What can hang from each mark:
zemuk: namenu
kamiv: betozip
betozip: bivat bozara dera kamiv namenu
dera: betozip
zedo: bozara
namenu: betozip kado zemuk
bozara: betozip zedo

Each row was made from one small tree. The marks that hang from a mark follow it in brackets, in alphabetical order. Every link used is in the known rows. Write each row's tree.
Known rows:
kamiv[betozip[bivat bozara dera namenu[kado]]]: [-1.29  2.44  0.12  2.50 -2.90  0.02  0.62  1.24 -0.37 -0.99  2.81 -0.71
  3.56  0.36  2.06 -1.09 -5.92  0.99 -0.41  1.79]
zedo[bozara[betozip[dera namenu]]]: [-1.02  0.38  0.44  2.45 -2.74 -0.98 -0.73  1.03 -1.92 -0.54  1.76 -1.02
  1.19 -0.16  2.04 -0.12 -4.55  0.94 -1.28  1.45]
bozara[betozip[bivat namenu]]: [-1.07  0.87  0.46  2.27 -2.09 -0.63  0.34  1.64 -1.66 -0.22  0.90 -0.61
  1.61  0.13  1.59 -1.09 -3.33  0.49 -1.07  2.28]
zedo[bozara[betozip[bivat dera kamiv namenu]]]: [-1.21  0.68 -0.36  2.68 -2.64 -0.49 -0.24  1.67 -3.79 -1.61  1.66 -1.19
  0.72 -0.54  2.12 -0.34 -3.48  1.13 -1.73  2.22]
namenu[zemuk]: [-0.11 -1.53  1.39  1.65 -1.31 -1.61  0.29  0.17 -2.10 -0.68  1.41 -0.63
  0.84 -0.06  1.85 -0.23 -1.66  0.71 -1.42 -0.79]
zemuk[namenu[kado]]: [-0.52 -1.27  1.21  1.67 -2.20 -1.23  0.72  0.50 -0.24  0.77  0.76 -0.59
  1.18 -1.29  2.55 -0.50 -3.23  0.78 -0.94 -0.16]
dera[betozip[kamiv]]: [-0.45 -1.08  1.06  1.93 -2.16 -0.75  0.82  1.13 -2.66 -0.01  0.96 -0.11
 -0.28  0.90  1.91  0.05 -1.92  1.40 -1.86  0.28]
namenu[betozip]: [-0.64 -0.32  1.14  1.76 -1.95 -1.18  0.68  1.26 -2.04  0.83  1.15  0.04
  1.39  0.75  2.32 -0.60 -3.15  1.04 -0.95 -0.05]
bozara[betozip[kamiv namenu[zemuk]] zedo]: [-0.36 -1.06  0.43  2.37 -2.06 -1.82  0.11  0.63 -3.55 -1.07  1.20 -0.82
 -0.38 -1.66  2.27  0.37 -1.99  0.04 -2.13  0.91]
namenu[betozip[bivat bozara kamiv] kado zemuk]: [-0.83  0.73 -0.29  2.37 -1.85 -0.52  1.31  1.22 -3.57 -2.29  2.48 -1.11
  1.09  0.10  3.27 -1.15 -3.68  1.47 -1.54 -0.05]
dera[betozip[bivat bozara kamiv]]: [-0.59  1.55  0.06  2.31 -2.03 -0.32  0.75  1.60 -3.38 -1.23  1.77 -0.49
  0.69  1.36  1.77 -0.71 -1.74  1.59 -1.60  1.11]
betozip[bivat bozara dera kamiv namenu[kado]]: [-1.54  0.83 -0.07  2.69 -2.72  0.34  0.73  1.31 -3.32 -1.42  2.78 -0.99
  1.27 -0.01  2.30 -0.94 -4.97  1.47 -1.11  1.73]
namenu[betozip kado]: [-0.90 -0.55  1.06  1.80 -2.08 -0.76  1.10  1.13 -0.85  0.59  1.01  0.25
  1.54  0.35  2.91 -0.84 -4.93  1.13 -1.03 -0.16]
kamiv[betozip[bozara dera namenu[kado zemuk]]]: [-0.86  1.05  0.59  2.49 -2.80 -0.52  0.37  0.19 -0.56 -1.35  3.51 -1.33
  2.69 -0.22  2.46 -0.38 -5.90  0.92 -0.81  0.34]
bozara[betozip[bivat dera namenu]]: [-1.71  0.59  0.61  2.67 -2.56 -0.46  0.31  1.48 -1.81  0.03  1.82 -0.67
  2.16  0.21  1.93 -0.68 -4.43  0.71 -1.06  2.13]
kamiv[betozip[bivat dera namenu]]: [-1.06  1.11  0.81  2.20 -2.56 -0.72  0.42  1.29 -1.00 -0.17  1.95 -0.50
  3.39  0.09  1.36 -0.58 -4.14  0.69 -0.67  1.67]
zemuk[namenu[betozip[bivat] kado]]: [-0.94  0.43  0.50  1.98 -2.19 -1.08  1.26  1.37 -0.61  0.30  0.76 -0.63
  2.45 -1.14  3.02 -1.14 -4.48  1.12 -0.79  0.43]
bozara[betozip[bivat] zedo]: [-0.66  0.79  0.49  2.11 -1.58 -2.01  0.33  1.39 -1.56  0.02  0.11  0.59
  1.74 -0.30  2.11 -0.45 -1.35 -0.10 -1.49  1.26]
kamiv[betozip[bivat bozara[zedo] dera namenu]]: [-0.70  3.14  0.12  2.49 -2.54 -1.41 -0.05  1.20 -1.70 -0.69  2.35 -0.24
  3.56 -0.38  1.49 -0.42 -3.62  0.34 -0.59  1.89]
zedo[bozara]: [ 0.10 -0.18  0.81  1.46 -1.54 -1.59 -0.51  0.71 -1.99 -0.83  0.57 -0.21
  0.75  0.17  1.52 -0.38 -1.64  1.02 -1.29  0.03]
dera[betozip[bivat kamiv]]: [-0.64 -0.09  0.63  2.07 -1.83 -0.62  1.00  1.56 -2.76 -0.68  0.77 -0.11
  0.50  0.89  1.73 -0.45 -1.69  1.41 -1.88  0.93]

Write each row's tree:
[-1.28 -0.64  0.89  2.47 -1.92 -0.66  0.69  0.42 -1.31 -1.65  2.23 -0.95
  2.42 -0.73  2.11 -0.71 -5.54  1.14 -1.27  0.63] -> betozip[bivat dera namenu[kado zemuk]]
[-0.74 -1.32  0.57  1.95 -2.70 -0.83  1.34  1.16 -2.13  0.69  1.06 -0.87
  0.40 -1.51  3.48 -0.38 -3.76  1.16 -1.22 -0.15] -> zemuk[namenu[betozip[kamiv] kado]]
[-1.03 -0.33  0.09  2.56 -2.94 -0.61 -0.42  1.24 -3.67 -0.89  1.82 -1.20
 -0.06 -0.48  2.33  0.12 -3.67  1.06 -1.72  1.56] -> zedo[bozara[betozip[dera kamiv namenu]]]
[-0.25  1.23 -0.04  2.05 -1.61 -1.50  0.33  1.32 -4.35 -1.20  1.18  0.11
  0.82 -0.31  1.85 -0.47 -0.16  0.54 -1.52  0.87] -> betozip[bivat bozara[zedo] kamiv]
[-0.58 -0.74  1.19  2.24 -2.02 -0.71  0.62  0.24 -0.19 -1.25  1.45 -0.76
  0.97 -0.09  1.92 -0.39 -5.71  1.41 -1.72  0.36] -> dera[betozip[namenu[kado zemuk]]]
[-0.62  0.25  0.82  2.17 -2.21 -1.74 -0.16  1.03 -1.56  0.53  0.53  0.12
  1.01 -0.80  1.77 -0.12 -2.93 -0.08 -1.33  1.65] -> bozara[betozip[namenu] zedo]
[-0.53  2.22  0.58  2.34 -2.83 -1.52 -0.22  0.74 -1.49  0.06  2.54 -0.18
  2.81 -0.40  1.68  0.10 -3.79  0.29 -0.67  1.26] -> kamiv[betozip[bozara[zedo] dera namenu]]
[-0.78  0.33  0.77  2.36 -1.67 -0.61  0.80  0.70 -0.36 -2.05  1.31 -0.72
  1.78 -0.15  1.74 -0.85 -5.54  1.46 -1.69  0.98] -> dera[betozip[bivat namenu[kado zemuk]]]
[-0.77 -0.54  0.94  1.86 -2.45 -1.24  1.03  0.96 -0.47  1.06  0.98 -0.59
  1.63 -1.18  3.23 -0.63 -4.74  1.05 -0.82 -0.22] -> zemuk[namenu[betozip kado]]
[-1.46 -1.14  0.38  2.52 -2.15 -0.57  1.55  0.98 -3.19 -1.53  2.36 -0.83
  1.51 -0.45  3.58 -0.42 -4.77  1.51 -1.90 -0.43] -> namenu[betozip[bivat dera kamiv] kado zemuk]
[-0.32  0.03  0.23  2.18 -2.00 -1.00  0.70  0.92 -4.62 -1.28  2.77 -1.28
  0.20  0.33  2.85 -0.41 -2.25  1.30 -1.48 -0.59] -> namenu[betozip[bozara kamiv] zemuk]
[-0.18  2.57  0.20  2.57 -1.56 -1.79 -0.08  0.75 -2.19 -2.31  1.81 -0.68
  1.86 -0.33  1.18 -0.46 -3.26  1.00 -1.60  1.30] -> dera[betozip[bivat bozara[zedo] namenu[zemuk]]]
[-0.43 -0.07  0.85  2.00 -1.29 -1.20  0.24  0.66 -2.42 -1.71  1.44 -1.02
  1.71 -0.52  1.14 -0.90 -2.66  0.81 -1.26  0.94] -> betozip[bivat namenu[zemuk]]
[-1.14  1.68 -0.19  2.65 -2.36 -1.37  0.69  1.65 -4.77 -0.61  2.41 -0.07
  1.81 -0.11  2.89 -0.24 -2.67  1.04 -1.34  0.64] -> namenu[betozip[bivat bozara[zedo] dera kamiv]]
[ 0.22  1.95  0.52  1.74 -2.11 -1.97  0.06  0.81 -1.11  0.03  1.43  0.36
  2.25 -0.01  1.79 -0.15 -1.33 -0.02 -0.85  0.35] -> kamiv[betozip[bozara[zedo]]]
[-1.39  2.18  0.06  2.63 -2.25 -1.33  0.82  1.33 -1.84 -0.51  2.09  0.44
  3.07 -0.03  3.20 -0.72 -5.21  1.04 -1.01  0.53] -> namenu[betozip[bivat bozara[zedo] dera] kado]
[-0.32  0.21  0.03  2.28 -1.99 -1.62  0.87  0.62 -3.53 -1.51  2.06 -0.41
  0.44 -0.93  3.51 -0.19 -3.32  0.86 -1.80 -0.71] -> namenu[betozip[bozara[zedo] kamiv] kado zemuk]
[-1.42  0.13  0.13  2.80 -2.57 -1.15  0.33  1.53 -3.65 -0.37  1.34 -0.31
  1.19 -1.05  2.25  0.06 -2.92  0.29 -1.76  2.13] -> bozara[betozip[bivat dera kamiv namenu] zedo]
[-1.01  2.20  0.29  2.57 -2.14 -1.43 -0.23  1.06 -2.93 -0.82  2.27 -0.18
  2.58 -0.38  1.43 -0.51 -3.53  0.69 -0.78  1.72] -> betozip[bivat bozara[zedo] dera namenu]
